(in the rows, 128 means zero)
Known rows, with every way that one mark hangs from another:
j_335(j_101): [102,147,126,122,116,153,149,115,147,94,110,175,128,73,107,107,139,107,117,128,147,115,155]
j_232(j_156(j_226 j_947(j_209))): [125,82,105,88,102,151,127,135,132,140,133,163,102,88,115,132,146,115,88,112,87,76,118]
j_156(j_125 j_226): [91,118,99,134,105,140,127,134,118,110,84,148,87,54,154,96,129,142,55,99,144,122,147]
j_232(j_156(j_226)): [99,118,105,112,124,125,134,105,155,146,118,157,121,67,149,122,145,126,112,108,151,70,121]
j_947(j_156(j_226)): [84,127,122,131,112,135,115,144,116,127,73,152,107,83,130,120,143,153,122,145,159,125,138]
j_226(j_156(j_125 j_232 j_947(j_209))): [105,81,103,108,43,178,138,109,125,104,87,106,98,97,86,90,103,126,41,116,109,151,131]
j_947(j_156(j_125 j_226 j_232) j_209): [103,61,110,120,46,179,129,152,76,80,38,143,84,70,119,114,97,177,59,129,142,114,147]
j_232(j_156(j_125 j_226)): [100,108,99,115,104,135,137,108,136,131,101,162,95,38,168,118,124,138,72,92,142,72,130]
j_329(j_335 j_724): [99,98,112,117,134,116,151,98,152,107,69,147,102,93,96,128,171,159,129,155,168,136,146]
j_947(j_156(j_226 j_232) j_209): [104,71,116,114,66,168,120,151,96,96,54,139,115,95,103,116,121,161,102,145,147,109,137]
j_724(j_329(j_335 j_947(j_156(j_125) j_209))): [147,35,123,86,101,127,154,126,80,105,95,186,76,86,98,171,131,184,74,126,167,144,118]
j_156(j_226 j_232 j_947(j_209)): [107,75,108,105,63,163,120,143,107,96,92,128,111,95,100,100,142,127,64,120,99,130,136]
j_226(j_156(j_125)): [92,136,99,134,101,143,137,102,155,130,99,122,100,82,111,90,112,127,78,118,157,140,137]
j_947(j_156(j_226 j_232)): [74,106,127,128,75,146,120,129,113,103,46,131,124,71,130,110,134,161,112,145,172,129,136]
j_101(j_335): [120,151,109,108,114,148,144,114,166,129,143,154,137,94,99,118,157,137,112,129,166,143,142]
j_125(j_156(j_226 j_232 j_947(j_209))): [114,80,124,79,45,178,120,135,113,114,82,135,114,93,139,114,112,122,81,139,76,116,126]
j_226(j_156(j_125 j_232 j_947)): [76,117,113,123,54,159,141,87,141,111,77,100,105,76,113,84,119,129,47,116,133,172,130]
j_329(j_335 j_724 j_947(j_156)): [93,75,127,90,137,76,138,103,132,127,57,140,106,97,97,162,178,192,163,184,179,169,108]
j_724(j_329(j_335 j_947)): [121,85,118,95,137,89,149,94,137,128,134,161,123,87,115,146,177,149,102,116,187,146,107]
j_125(j_156(j_226 j_232 j_947)): [88,120,134,95,52,160,119,114,126,124,76,130,122,72,167,111,132,129,90,137,105,132,124]
j_209(j_947(j_156)): [96,111,135,123,117,102,144,90,127,147,114,126,156,106,84,146,153,152,140,151,194,127,127]
j_232(j_156): [106,117,120,103,117,136,155,81,170,142,135,149,132,87,126,129,142,129,134,125,161,73,111]
j_156(j_125 j_226 j_947): [90,119,105,128,93,141,123,139,110,114,89,147,77,56,148,104,144,133,36,103,106,147,142]
j_125(j_156): [109,135,137,98,96,154,141,101,153,139,113,149,133,101,150,125,121,124,138,153,137,104,123]
j_724(j_329): [112,111,128,115,120,138,156,97,128,128,130,153,131,91,129,105,153,126,92,111,186,115,129]
j_724(j_329(j_947(j_156 j_209))): [134,56,132,71,110,121,144,121,93,148,125,156,128,121,98,145,143,158,114,141,168,124,100]

Rows:
[107,61,102,108,42,174,130,144,88,81,69,135,86,73,119,97,117,145,18,101,93,136,144] | j_156(j_125 j_226 j_232 j_947(j_209))
[84,95,125,117,49,162,152,95,118,86,82,121,104,72,129,101,131,145,47,115,128,161,133] | j_156(j_125 j_232 j_947)
[114,61,115,99,39,184,154,115,101,80,93,127,95,93,100,108,114,143,39,116,98,140,138] | j_156(j_125 j_232 j_947(j_209))
[118,113,105,106,101,156,127,122,150,143,132,126,109,128,63,104,131,104,97,140,96,142,127] | j_226(j_156(j_947(j_209)))
[77,129,117,118,71,146,131,90,160,128,96,96,133,102,96,87,140,115,91,136,137,161,121] | j_226(j_156(j_232 j_947))
[93,117,149,84,47,168,144,88,140,120,93,123,134,94,148,118,126,124,110,152,114,139,117] | j_125(j_156(j_232 j_947))
[110,84,150,93,88,122,155,97,106,81,68,185,124,48,106,151,154,159,112,136,204,157,129] | j_724(j_329(j_335(j_101) j_947(j_156(j_232))))
[99,80,109,90,146,76,140,89,153,126,84,132,115,97,101,141,186,166,139,155,168,154,113] | j_329(j_335 j_724 j_947)
[79,99,102,132,65,149,128,118,112,85,56,126,104,46,152,87,118,153,42,98,154,126,142] | j_156(j_125 j_226 j_232)
[90,117,126,101,64,155,122,111,136,118,67,132,134,69,172,105,116,134,106,136,142,107,128] | j_125(j_156(j_226 j_232))
[150,67,131,85,116,131,152,136,99,95,103,211,102,76,72,168,144,147,115,139,164,136,139] | j_724(j_329(j_335(j_101) j_947(j_156 j_209)))
[84,79,112,100,140,71,112,126,120,132,36,153,94,75,115,153,183,191,142,168,172,162,118] | j_329(j_335 j_724 j_947(j_156(j_226)))
[79,82,118,132,65,119,132,103,89,108,51,119,134,50,123,125,125,173,66,118,191,130,142] | j_209(j_947(j_156(j_125 j_226 j_232)))
[87,79,134,122,60,128,156,79,100,103,69,108,145,76,104,132,122,176,86,132,205,133,135] | j_209(j_947(j_156(j_125 j_232)))
[99,141,129,100,92,148,114,129,132,148,100,152,105,80,163,118,139,113,100,138,89,131,129] | j_125(j_156(j_226 j_947))
[97,97,133,92,137,99,141,108,131,99,48,178,107,66,91,158,167,170,157,177,171,163,136] | j_329(j_335(j_101) j_724 j_947(j_156))
[100,98,127,129,97,117,152,94,108,129,97,130,131,81,101,142,132,165,97,133,193,132,139] | j_209(j_947(j_156(j_125)))
[87,117,117,139,95,148,122,147,98,113,56,163,78,56,143,118,120,167,72,128,156,128,146] | j_947(j_156(j_125 j_226))
[129,60,104,74,135,109,143,120,133,92,82,174,109,87,66,144,161,146,127,151,135,133,140] | j_329(j_335(j_101) j_724 j_947(j_209))
[127,125,127,123,125,146,168,108,130,82,106,210,105,52,104,127,155,117,90,113,177,128,170] | j_724(j_329(j_335(j_101)))
[126,104,128,94,134,104,156,103,131,99,123,195,121,57,108,140,171,128,98,109,178,144,131] | j_724(j_329(j_335(j_101) j_947))
[138,58,112,72,119,117,147,109,113,143,156,142,139,122,100,128,149,133,93,111,158,116,97] | j_724(j_329(j_947(j_209)))
[121,77,121,114,81,178,147,141,96,104,84,161,84,100,101,133,99,166,89,142,138,117,144] | j_947(j_156(j_125) j_209)
[79,98,112,125,56,154,128,121,104,87,62,127,90,51,149,89,135,144,26,99,116,154,141] | j_156(j_125 j_226 j_232 j_947)
[104,108,124,100,87,151,158,87,141,135,126,156,93,67,139,133,135,131,74,108,118,107,118] | j_232(j_156(j_125 j_947))
[124,43,98,74,135,93,139,109,138,116,96,135,109,118,71,148,168,166,132,154,141,139,115] | j_329(j_335 j_724 j_947(j_209))
[116,84,97,110,84,163,124,157,94,107,100,155,64,80,117,107,128,133,29,100,79,132,146] | j_156(j_125 j_226 j_947(j_209))
[127,72,98,92,83,161,136,133,115,127,115,167,73,63,133,128,121,129,43,91,80,80,127] | j_232(j_156(j_125 j_226 j_947(j_209)))
